What can hang from each mark:
z824: z605 z883
z605: z732
z318: z415 z605 z883
z221: z732
z883: z318 z732 z824
z732: z221 z883

Every row comes from one small tree of marks. The marks that hang from a mark follow it in brackets, in the order of their numbers. Every link used is in the known rows. Which tree was each row made from?
Known rows:
z221[z732]: [ 0.28 -0.68  1.20 -1.85  2.35 -2.25  0.98  1.46 -2.06  0.70  3.15 -1.42
  0.23  1.13 -0.53 -0.66 -3.52 -2.32 -0.75  3.11]
z824[z605 z883]: [-1.53 -1.96  1.92 -2.48  2.57 -1.98  2.04  2.06  0.63  0.14  3.66 -3.52
 -2.60  2.63 -1.35  2.15 -1.62  0.84  1.79  1.71]
z605[z732[z883[z318]]]: [ 0.20 -1.21  2.70 -1.50 -6.20 -3.00  0.88  0.34 -2.47  0.03  2.32 -3.44
  0.25  0.33 -3.45  0.19 -4.00 -0.93  1.34  3.24]
z318[z415 z605]: [ 1.46 -1.36 -0.14 -2.53 -1.82 -1.60  1.59  1.61  1.16  0.30  3.92 -0.13
 -0.77  0.67 -1.40  2.46 -3.12 -2.89  1.65  2.97]
z221[z732[z883[z318[z415] z824[z605]]]]: [-0.30 -1.45  3.39 -2.06  0.35 -2.02  0.59  1.11 -3.28  0.00  3.27 -1.40
  0.83 -0.20 -2.55 -0.68 -2.25 -1.38  2.30  3.35]
z824[z605 z883[z318[z415] z732[z221]]]: [-1.46 -1.77  4.51 -3.07  4.38 -1.60  2.03  2.28 -1.62 -0.57  4.06 -1.92
 -1.44  1.22 -4.04  2.87 -0.37  0.99  2.53  2.63]
z221[z732[z883[z318]]]: [-0.16 -0.98  3.13 -1.37 -0.11 -2.77 -0.01  0.81 -2.55  0.27  2.83 -2.75
  0.91 -1.06 -2.59 -1.69 -3.21 -1.94  1.18  3.57]
z824[z883[z318[z605[z732]]]]: [-0.64 -1.75  2.71 -2.65  1.13 -2.28  0.08  1.02 -0.86 -0.17  3.66 -3.48
 -1.66 -0.16 -3.26  0.79 -2.94 -0.27  1.30  2.17]
z732[z221 z883[z318 z824[z605]]]: [-0.99 -2.45  4.55 -1.34 -1.54 -2.27  1.23  1.48 -1.21 -0.67  0.72 -2.70
  2.54  2.15 -3.71  1.52 -2.48  1.31  2.63  3.55]
z605[z732[z221 z883[z318 z824]]]: [-0.01 -1.64  3.47 -1.30 -5.12 -2.50  1.24  0.72 -2.89 -0.42  1.04 -2.72
  2.06  2.45 -3.96  1.02 -4.09  0.23  1.34  3.39]
z605[z732[z221 z883[z824]]]: [ 0.20 -1.43  2.06 -1.12 -6.19 -2.41  1.97  0.78 -1.92 -0.14  1.11 -2.65
  1.50  3.99 -3.08  1.56 -4.29  0.07  0.98  3.19]
z824[z605[z732] z883]: [-1.27 -1.71  1.66 -2.65  0.32 -2.09  2.25  1.98 -0.75  0.10  3.91 -3.98
 -2.86  3.37 -2.04  2.57 -1.87  0.57  1.77  1.47]
z824[z605[z732[z221 z883[z318[z415]]]]]: [-0.32 -1.74  3.09 -1.76 -3.97 -2.34  2.40  2.32 -1.52 -0.28  2.56 -2.71
  0.42  2.37 -3.50  2.99 -1.99 -0.70  3.19  3.01]
z732[z883]: [ 0.14 -1.35  1.66 -0.96 -4.95 -2.81  1.23  0.38  0.33  0.33  1.97 -3.06
  0.03  1.08 -2.07  0.18 -3.90 -0.54  1.48  3.40]
z824[z605[z732]]: [-0.26 -1.38  0.93 -2.64 -1.56 -2.18  2.52  2.07 -1.40  0.33  3.21 -2.65
 -1.27  3.16 -1.30  2.67 -2.37 -0.79  1.10  2.16]
z221[z732[z883[z824]]]: [-0.03 -1.09  1.88 -1.52 -0.69 -2.25  0.60  0.51 -2.41  0.39  2.59 -1.92
  0.66  1.25 -1.52 -1.32 -3.59 -1.21  0.61  3.22]
z824[z605[z732[z221]] z883[z318[z415]]]: [-1.17 -2.03  4.19 -2.35  0.91 -1.86  2.14  2.60 -1.68 -0.59  3.59 -3.04
 -1.01  2.15 -3.79  3.16 -1.42  0.26  2.89  2.20]
z318[z415 z605 z883]: [ 1.52 -1.75  1.85 -2.32 -2.43 -1.62  1.12  1.13  1.97  0.11  3.99  0.52
 -2.67  0.49 -2.26  2.45 -1.60 -3.39  2.56  3.14]
z732[z883[z318 z824[z605]]]: [-0.89 -2.21  3.75 -2.19 -2.50 -2.31  0.64  0.57 -1.75 -0.29  2.02 -2.62
  0.73  0.35 -2.92  0.38 -2.52  0.96  2.59  3.12]

Write each row's tree:
[-0.29 -1.83  4.35 -0.40 -3.25 -2.94  0.88  1.26 -0.41 -0.37  0.61 -3.16
  2.55  0.83 -3.90  0.79 -3.38 -0.03  1.82  4.09] : z732[z221 z883[z318]]
[-1.65 -1.60  2.65 -2.88  4.30 -1.76  2.52  2.23 -0.43 -0.13  3.61 -2.85
 -2.29  3.51 -2.83  2.97 -0.79  1.49  1.49  2.10] : z824[z605 z883[z732[z221]]]
[ 0.02 -1.82  2.72 -1.77 -3.68 -2.85 -0.14  0.44  0.14 -0.05  2.42 -3.18
  0.22 -1.36 -3.54  0.06 -3.16 -1.01  2.54  3.36] : z732[z883[z318[z605]]]
[-0.43 -2.13  4.43 -0.87 -2.40 -2.40  0.80  0.77 -1.38 -0.62  0.31 -2.35
  3.10  1.69 -3.72  0.62 -3.68  1.09  1.71  3.94] : z732[z221 z883[z318 z824]]
[ 0.53 -1.61  3.34 -3.83  2.82 -1.02  0.90  0.94 -3.24 -0.72  3.07  1.40
  1.42  0.23 -4.13  2.00 -2.16 -0.37  1.13  3.57] : z883[z318[z415 z605] z732[z221] z824]
[ 1.45 -1.43  0.12 -2.50 -6.47 -1.70  1.45  0.72 -0.52 -0.01  3.74 -0.91
 -0.66  1.19 -2.88  2.22 -3.45 -2.39  2.69  2.79] : z318[z415 z605[z732[z883[z824]]]]
[ 0.12 -1.35  3.38 -0.96 -5.71 -2.93  1.31  1.05 -2.08 -0.22  1.31 -3.47
  1.66  1.82 -4.18  1.24 -3.97 -0.66  1.40  3.55] : z605[z732[z221 z883[z318]]]
[ 0.27 -2.28  3.78 -1.41 -3.32 -1.96  0.74  1.09 -0.46 -0.75  1.35 -1.34
  2.60  0.94 -4.24  1.67 -3.21 -0.22  3.08  3.83] : z732[z221 z883[z318[z415 z605] z824]]
[ 1.55 -1.96  2.25 -2.46 -3.82 -1.17  1.58  1.11 -0.06 -0.39  3.15  0.87
 -1.30  3.08 -3.16  3.36 -2.00 -2.36  2.37  3.02] : z318[z415 z605[z732[z221]] z883[z824]]
[-0.14 -1.91  2.69 -0.63 -3.53 -2.26  1.75  0.88 -0.16 -0.24  0.34 -2.22
  2.36  3.82 -2.63  1.24 -3.87  0.90  1.28  3.67] : z732[z221 z883[z824]]
[-0.16 -2.09  3.89 -3.01 -0.09 -1.31  1.90  1.83 -3.76 -0.68  2.61 -0.20
  1.55  1.85 -2.79  2.58 -2.29  0.08  1.96  2.96] : z883[z318[z415] z824[z605[z732[z221]]]]
[ 0.32 -1.39  2.65 -2.13 -0.16 -2.00 -0.15  0.66 -2.66  0.00  3.36 -1.25
  0.97 -1.08 -2.80 -1.05 -2.92 -2.21  2.07  3.43] : z221[z732[z883[z318[z415 z605] z824]]]
[ 0.84 -1.96  2.82 -3.09 -0.72 -1.35  0.77  1.22 -2.82 -0.61  2.68  0.19
  1.75  0.71 -3.26  1.95 -3.36 -1.10  1.52  3.13] : z883[z318[z415 z605[z732[z221]]] z824]
[ 0.33 -1.18  1.99 -0.71 -6.56 -2.78  2.08  1.17 -1.05  0.01  1.28 -3.28
  0.99  3.37 -3.29  1.69 -4.19 -0.74  1.11  3.30] : z605[z732[z221 z883]]
[ 0.40 -1.60  3.52 -1.29 -6.02 -2.26  1.60  0.84 -2.93 -0.53  1.46 -1.95
  2.17  2.02 -4.09  1.59 -3.95 -0.15  1.96  3.59] : z605[z732[z221 z883[z318[z415] z824]]]
[-0.13 -1.98  3.05 -2.67 -1.37 -1.78  1.65  0.75 -1.17  0.00  2.68 -0.81
 -2.11  3.34 -1.69  1.89 -1.47 -0.15  1.21  2.53] : z318[z883[z824[z605[z732]]]]
[-1.04 -1.22  3.76 -2.96  3.51 -2.16  0.54  0.48 -2.20 -0.14  3.73 -2.43
 -1.68 -0.52 -3.44  0.08 -2.35  0.90  0.34  2.73] : z824[z883[z318 z732]]
[ 0.98 -1.53  2.61 -2.47 -1.52 -1.95  0.89  1.80 -1.52 -0.33  3.16 -0.94
  0.96 -0.39 -3.55  2.10 -3.15 -2.38  1.74  3.26] : z883[z318[z415 z605[z732[z221]]]]
[ 0.20 -2.05  2.70 -3.14  0.37 -1.76  0.19  0.98 -2.73 -0.48  2.07 -1.22
  1.54  1.00 -3.08  1.32 -3.47 -0.28  0.70  2.85] : z883[z318[z605[z732[z221]]] z824]
[ 0.02 -1.18  2.47 -1.79  0.16 -2.66 -0.47  0.99 -1.81  0.28  3.18 -2.76
  0.36 -1.27 -2.92 -1.35 -2.90 -2.47  1.61  3.35] : z221[z732[z883[z318[z605]]]]
[ 0.72 -1.32 -0.07 -2.24 -5.17 -2.53  0.81  0.84  0.22  0.33  3.14 -3.18
 -1.13  1.22 -2.81  1.47 -3.60 -2.12  1.73  2.56] : z318[z605[z732[z883]]]
[-0.85 -1.10  2.47 -2.18  2.73 -1.99  1.85  1.15 -0.68 -0.01  2.95 -2.25
 -1.33  2.79 -2.85  1.53 -2.62  1.08  0.00  2.72] : z824[z883[z732[z221]]]
